What can hang from each mark
q247: q633 q780
q92: q780
q633: q36 q70 q191 q528 q767
q646: q780
q39: q61 q374
q780: q70 q92 q646
q70: q633
q374: q39
q528: q61
q191: q227 q374 q633
q36: q261
q227: q191 q767

In the rows, zero is written as 128.
Known rows, with every way that one mark hangs from another
q92(q780(q70(q633(q191)) q646)): [119  56 124 113 112 122 114 110 132 117 120 129 134 125 117 146 171 124
 111 128 134 110 144 241 111 139 107 108 116 122 122 101 118 136]
q247(q633(q70 q191(q227(q767) q374))): [117 118  92 137 127 129 116 127 136 125 123 112 159 173 125 158 132 131
 126 129 143 142 144 178 117 167 145 130 207 152  99 114 122 137]
q227(q191): [126 112 144 144 112 128 133 127 141 141 122 117 132 129 135 151 144 129
 124 138 135 131 128 131 119 136  96 122 117 134 117 118 121 135]
q247(q633(q528)): [118 126 126 133 113 123 134 125 132 138 126 124 142 143 133 130 136 146
 107 133 132 123  85 149 125 147 125 124 159 152 105 128 118 138]
q633(q767): [118 116 136 133 110 129 133 127 134 143 124 120 134 151 130 139 152 125
 113 118 136 130 156 137 120 133 126 117 137 138 110 133 116 138]
q227(q191(q374) q767): [123 103 122 161 127 128 134 128 137 130 124 102 143 135 136 169 140 120
 120 150 139 119 128 140 114 148 119 129 127 129 107 123 122 133]
q227(q191(q633) q767): [125  75 154 147 123 127 130 128 150 147 118 135 160 119 136 153 139 131
 130 153 135 118 121 154 117 153 119 126 133 127 106 121 118 132]
q191(q227(q767) q633(q36)): [123  88 139  91 124 127 124 128 145 144 122 141 156 101 130 155 132 133
 134 133 141 106  94 165 133 154 152 129 149 133 108 144 120 136]
q39(q374): [129 121 132 129 124 127 133 128 130 136 127 102 129 145 134 154 113 133
 115 144 137 145 121 113 123 137 138 123 127 133 124 124 119 139]
q780(q70 q92): [114 116 139 149 117 130 131 132 130 127 143 121 134 130 129 146 145 121
 115 127 132 139 127 164 118 123 126 113 124 122 131 129 116 140]
q646(q780(q70(q633(q767)))): [110  92 133 128 117 127 112 136 134 116 139 125 131 114 117 138 158 142
 101 123 141 101 156 149 118 152 124 100 136 131 111 129 114 137]
q247(q780(q70(q633(q528)) q92 q646)): [104  79 129 146 110 118 116 119 130  99 146 132 119 144 120 134 172 129
 107 118 133 100  70 237 118 132 115 109  94 114 121 125 118 137]
q780(q70 q646): [119 115 144 131 112 127 126 121 132 128 119 119 132 130 119 149 150 118
 115 128 131 135 128 168 124 121 121 127 125 130 127 113 117 130]
q70(q633(q36 q191 q528(q61) q767)): [100  94 144 151 102 118 123 116 133 152 138 139 134 126 121 111 165 123
 132  98 152  90 112 174 112 159 121  95 126 138  90 129 118 145]
q191(q227 q633(q528(q61) q767)): [113 120 131 107 107 121 127 131 138 140 119 150 167 149 127 135 146 100
 143 119 150 132 100 184 131 149 137 129 130 129 102 119 119 137]
q633(q191(q227(q767) q374) q528): [112 113  76 136 127 121 127 119 135 124 129 116 153 141 134 161 100 104
 132 137 146 128  90 161 119 153 144 128 126 137 100 119 121 141]
q780(q70(q633) q92): [113  85 145 141 115 127 128 130 130 129 148 124 123 111 126 142 155 141
 108 121 136 119 131 174 115 138 123 106 123 122 131 127 118 142]
q374(q39(q61)): [122 124 142 119 107 127 140 130 134 143 120 117 128 179 123 147 122 134
 113 123 146 136 130 119 126 137 103 134 131 139 125 118 117 139]
q92(q780(q70)): [121  97 123 108 121 129 124 129 128 120 116 123 138 121 128 152 152 122
 107 141 129 133 128 191 124 127 118 118 128 114 123 120 117 133]
q70(q633(q191(q227 q374) q528 q767)): [106  85  82 123 113 121 125 118 130 129 138 122 143 144 128 147 131 123
 123 112 148 112 119 192 115 164 122 113 131 140 102 122 122 143]
q191(q633(q528)): [120  90 133 122 114 123 137 128 133 145 123 140 162 121 133 129 119 131
 119 150 132 142  73 161 127 141 128 130 121 136 114 123 116 135]
q528(q61): [128 150 147 129 109 124 136 129 131 138 116 119 141 138 127 141 140 103
 129 128 145 139 140 119 122 129 135 128 107 131 119 109 120 140]
q70(q633(q191 q767)): [114  80 132 141 107 125 127 117 137 148 132 126 131 136 127 132 145 135
 116 109 141 109 178 158 106 151 120 101 134 140 106 119 117 145]
q70(q633): [126  93 141 116 112 124 134 125 132 141 127 120 124 112 128 142 140 145
 108 129 138 119 135 134 120 144 126 119 118 139 121 120 119 141]
q191(q227): [129 133 118  94 113 128 131 128 137 132 121 121 134 132 131 160 124 121
 126 125 140 140 124 134 131 134 130 131 122 138 124 121 122 139]
q70(q633(q36 q767)): [113  77 152 121 108 127 127 124 133 150 136 127 119 113 124 130 176 153
 107 104 140  89 138 158 121 151 123 103 146 141 106 150 118 140]
q92(q780(q70 q646)): [124  93 128 106 114 125 120 121 129 113 112 123 135 139 120 153 177 114
 107 138 129 132 123 223 125 120 114 122 120 120 126 114 118 130]
q191(q374(q39) q633(q70 q767)): [115  77 129 134 114 132 131 138 123 134 123 122 171 170 124 133 134 131
 118 127 134 159 148 192 122 153 120 136 180 130 112 128 120 129]
q633(q70 q191): [116 111 128 152 111 130 124 126 135 146 124 123 142 156 125 130 135 126
 125 132 136 172 147 142 114 138 120 118 152 145 114 109 116 139]
q39(q61 q374): [123 126 137 126 120 127 134 131 133 145 124 104 124 189 125 161 128 138
 109 145 148 147 121 108 125 140 123 125 137 141 126 118 115 139]
q227(q191(q374)): [127 112 121 145 119 128 137 129 131 129 123 101 143 134 136 163 138 121
 119 145 137 132 130 148 117 141 100 129 115 133 121 118 124 134]
q227(q767): [123 115 135 139 121 127 133 126 138 140 121 118 135 131 131 151 134 126
 115 139 138 125 131 116 120 137 147 125 131 135 107 128 116 138]
q70(q633(q36(q261) q191(q227 q374))): [103  87 109 106 121 126 122 122 132 134 130 114 141 106 128 158 132 136
 120 118 145  98 126 190 111 155 123 130 135 138 121 128 132 145]
q191(q633): [131  95 143 111 115 127 138 130 134 145 117 133 162 120 133 141 123 129
 119 146 132 140 125 151 123 138 132 131 126 133 124 119 117 136]
q92(q780): [131 100 118  99 115 125 131 126 130 125 114 121 138 140 132 150 156 122
 107 144 132 136 127 178 123 129 120 122 114 129 120 123 118 138]
q227(q191(q633(q36(q261) q70)) q767): [ 94  58 174 166 123 132 115 137 150 158 118 142 159 123 128 138 181 154
 125 149 135 130 100 186 115 156 112 134 186 132  98 138 124 128]
q36(q261): [109 122 142 133 116 129 134 130 135 142 116 117 139 130 134 146 138 130
 108 137 133 139 133 136 114 125 125 139 127 135 122 122 125 138]

Rows
[106  73 151 149 106 125 121 121 133 125 147 128 120 148 116 140 202 130
 107 102 137 107 152 219 114 134 118 103 133 129 121 132 117 137]
q780(q70(q633(q767)) q92 q646)
[115  94 132 133 120 123 117 137 132 105 155 123 129 109 121 142 155 138
 102 135 141 111 126 160 116 145 125 102 106 131 128 128 115 143]
q646(q780(q70(q633) q92))
[121  76 155 146 112 132 125 136 142 149 118 137 159 140 128 137 156 142
 129 150 133 165 121 171 122 150  97 128 157 135 116 112 119 128]
q227(q191(q633(q70)))
[109  77 156 136 115 127 125 129 129 136 153 128 119  92 123 137 169 150
 110 113 137  99 108 184 120 142 121 100 131 124 128 146 118 142]
q780(q70(q633(q36)) q92)
[131 126 131 115 110 124 124 119 136 108 113 117 139 173 125 143 161 132
 106 122 129 101 128 192 122 133 124 128 139 138 115 118 120 135]
q247(q633 q780(q646))
[107  49 134 105 111 118 114 115 127 120 129 138 122 101 114 133 195 143
 102 128 134  91  54 252 130 144 105 109 125 125 112 136 118 131]
q92(q780(q70(q633(q36 q528)) q646))
[106 115 119 158 112 125 119 134 132 111 142 129 139 195 128 119 173 145
 106 126 130 142  74 209 121 143 121 115 167 138 104 135 116 140]
q247(q633(q70 q528) q780(q92))
[116 112 145 146 111 126 127 123 131 120 138 121 131 147 121 147 169 113
 115 124 132 136 123 195 120 117 121 119 117 128 134 123 117 136]
q780(q70 q92 q646)
[126 125  97 111 128 126 131 129 133 121 122 106 144 138 131 177 119 112
 123 138 144 127 124 143 126 146 152 138 133 133 114 126 123 137]
q191(q227(q767) q374)
[107  65 131 149 117 126 132 129 133 143 133 132 165 125 134 136 163 132
 123 137 136 104  75 207 122 159  96 118 146 132  99 148 120 129]
q227(q191(q374 q633(q36 q528 q767)))
[115  48 134 108 112 122 111 110 131 123 125 133 130 107 114 140 183 133
 113 120 135  90 122 252 117 143 105 100 126 125 119 121 119 137]
q92(q780(q70(q633(q36 q191)) q646))
[108 142  89 135 111 120 127 122 129 125 126 120 158 169 127 146 131  81
 144 111 155 132 125 179 117 149 132 122 119 133 100 110 123 142]
q633(q191(q227 q374) q528(q61) q767)
[111  85 143 129 120 124 114 137 131 111 161 127 124  90 119 136 168 147
 104 128 142  90 105 171 120 148 123  95 117 133 125 148 115 143]
q646(q780(q70(q633(q36)) q92))
[117  69 157 161 121 130 122 135 148 150 118 138 158 140 129 143 160 141
 130 154 135 152 119 165 119 156 116 127 169 131 101 118 117 128]
q227(q191(q633(q70)) q767)
[ 74  89 136 177 109 129 113 126 136 156 132 137 142 159 123 109 174 139
 118 113 137 144 100 191 110 144 110 115 182 147  89 142 120 138]
q633(q36(q261) q70 q191 q528 q767)
[100  68 124 143 115 128 125 135 123 145 132 135 166 148 122 120 170 138
 114 134 136 147  76 210 126 157 125 123 183 141  98 150 116 128]
q191(q374 q633(q36 q70 q528 q767))
[127  74 131 148 129 127 135 131 139 135 119 118 169 125 137 164 132 123
 125 161 137 119 121 168 115 156 122 134 133 125 109 121 121 130]
q227(q191(q374 q633) q767)
[113 121  96 118 111 129 126 132 130 130 123 112 146 210 116 159 114 121
 131 119 154 169 140 164 124 153 100 139 165 144 123 102 121 138]
q633(q70 q191(q227 q374(q39(q61))))
[119  98 131 118 121 125 116 136 132 113 137 121 132  93 119 143 136 143
 102 140 140 109 132 132 121 149 126 109 118 132 123 118 116 137]
q646(q780(q70(q633)))
[112 111  90 114 116 122 131 119 126 124 137 116 147 128 131 145  86 116
 138 113 144 114  68 182 127 154 111 127 125 136 112 135 125 141]
q633(q36 q191(q227 q374(q39)) q528)
[ 86 100 148 163 111 134 112 128 139 155 126 129 150 170 122 116 188 157
 111 104 134 125 158 197 107 153 115 115 231 156  92 141 122 139]
q247(q633(q36(q261) q70 q191 q767))
[108  63 122 173 126 126 125 135 136 138 125 129 170 145 130 144 150 133
 125 167 137 155  69 189 119 164 116 134 165 132  95 121 119 125]
q227(q191(q374 q633(q70 q528)) q767)
[103  80 123 157 116 125 110 130 137 111 160 129 138 133 120 132 161 127
 111 115 143 100 169 185 102 152 119  84 122 132 113 127 113 148]
q646(q780(q70(q633(q191 q767)) q92))
[ 97  57 157 161 108 129 118 134 142 157 132 151 155 140 125 114 190 149
 129 130 135 137  72 205 126 160  90 110 181 139  91 146 116 127]
q227(q191(q633(q36 q70 q528 q767)))
[134 101 109  80 120 127 138 132 127 121 119 119 171 130 133 162  86 118
 131 132 138 134 118 179 131 149 127 149 127 125 131 119 126 135]
q191(q227 q374(q39) q633)
[103 103 137 139 108 125 130 124 132 148 135 131 128 133 128 122 162 135
 114 114 137 111  82 158 127 140 120 108 143 143  96 156 115 137]
q633(q36 q528 q767)
[118  55 145  94 113 123 114 117 128 120 123 130 120 100 114 144 198 141
 102 124 134  90 105 241 126 139 110 109 129 122 122 132 119 131]
q92(q780(q70(q633(q36)) q646))
[107  67  92  96 117 121 111 118 134 117 128 141 135 109 125 147 135 129
 122 126 139 115  89 231 122 154 110 106 121 118 112 109 121 140]
q92(q780(q70(q633(q191(q227) q528))))
[114  80 151 139 109 123 125 121 131 122 144 124 120 128 117 144 179 133
 109 118 136 116 126 205 117 131 119 111 114 129 133 121 118 138]
q780(q70(q633) q92 q646)
[107 103 129 162 107 132 120 126 137 149 127 126 143 175 123 125 158 125
 123 115 137 163 172 158 111 141 118 109 169 145 102 119 114 139]
q633(q70 q191 q767)
[118 120 112 122 111 130 117 127 139 139 123 127 141 156 124 145 129 122
 137 122 141 172 140 153 122 143 123 124 154 145 116 107 120 140]
q633(q70 q191(q227))
[100 105 128 158 107 128 123 132 131 145 130 131 133 172 122 119 169 135
 113 123 136 166 103 158 125 141 119 117 168 145  95 133 114 133]
q633(q70 q528 q767)
[127 122 133 132 108 123 125 121 136 100 132 118 138 190 126 142 180 126
 106 118 129 103 122 220 117 129 124 120 127 137 121 129 118 141]
q247(q633 q780(q92 q646))
[119  79 133 121 120 131 129 138 123 142 124 124 167 126 122 137 150 139
 116 147 135 154 103 187 127 150 130 133 169 139 120 135 119 130]
q191(q374 q633(q36 q70))
[120  90 142  90 114 131 119 136 138 146 122 144 156 124 121 140 149 142
 134 129 139 153  94 181 138 151 128 130 172 141 119 135 120 133]
q191(q227 q633(q36 q70))
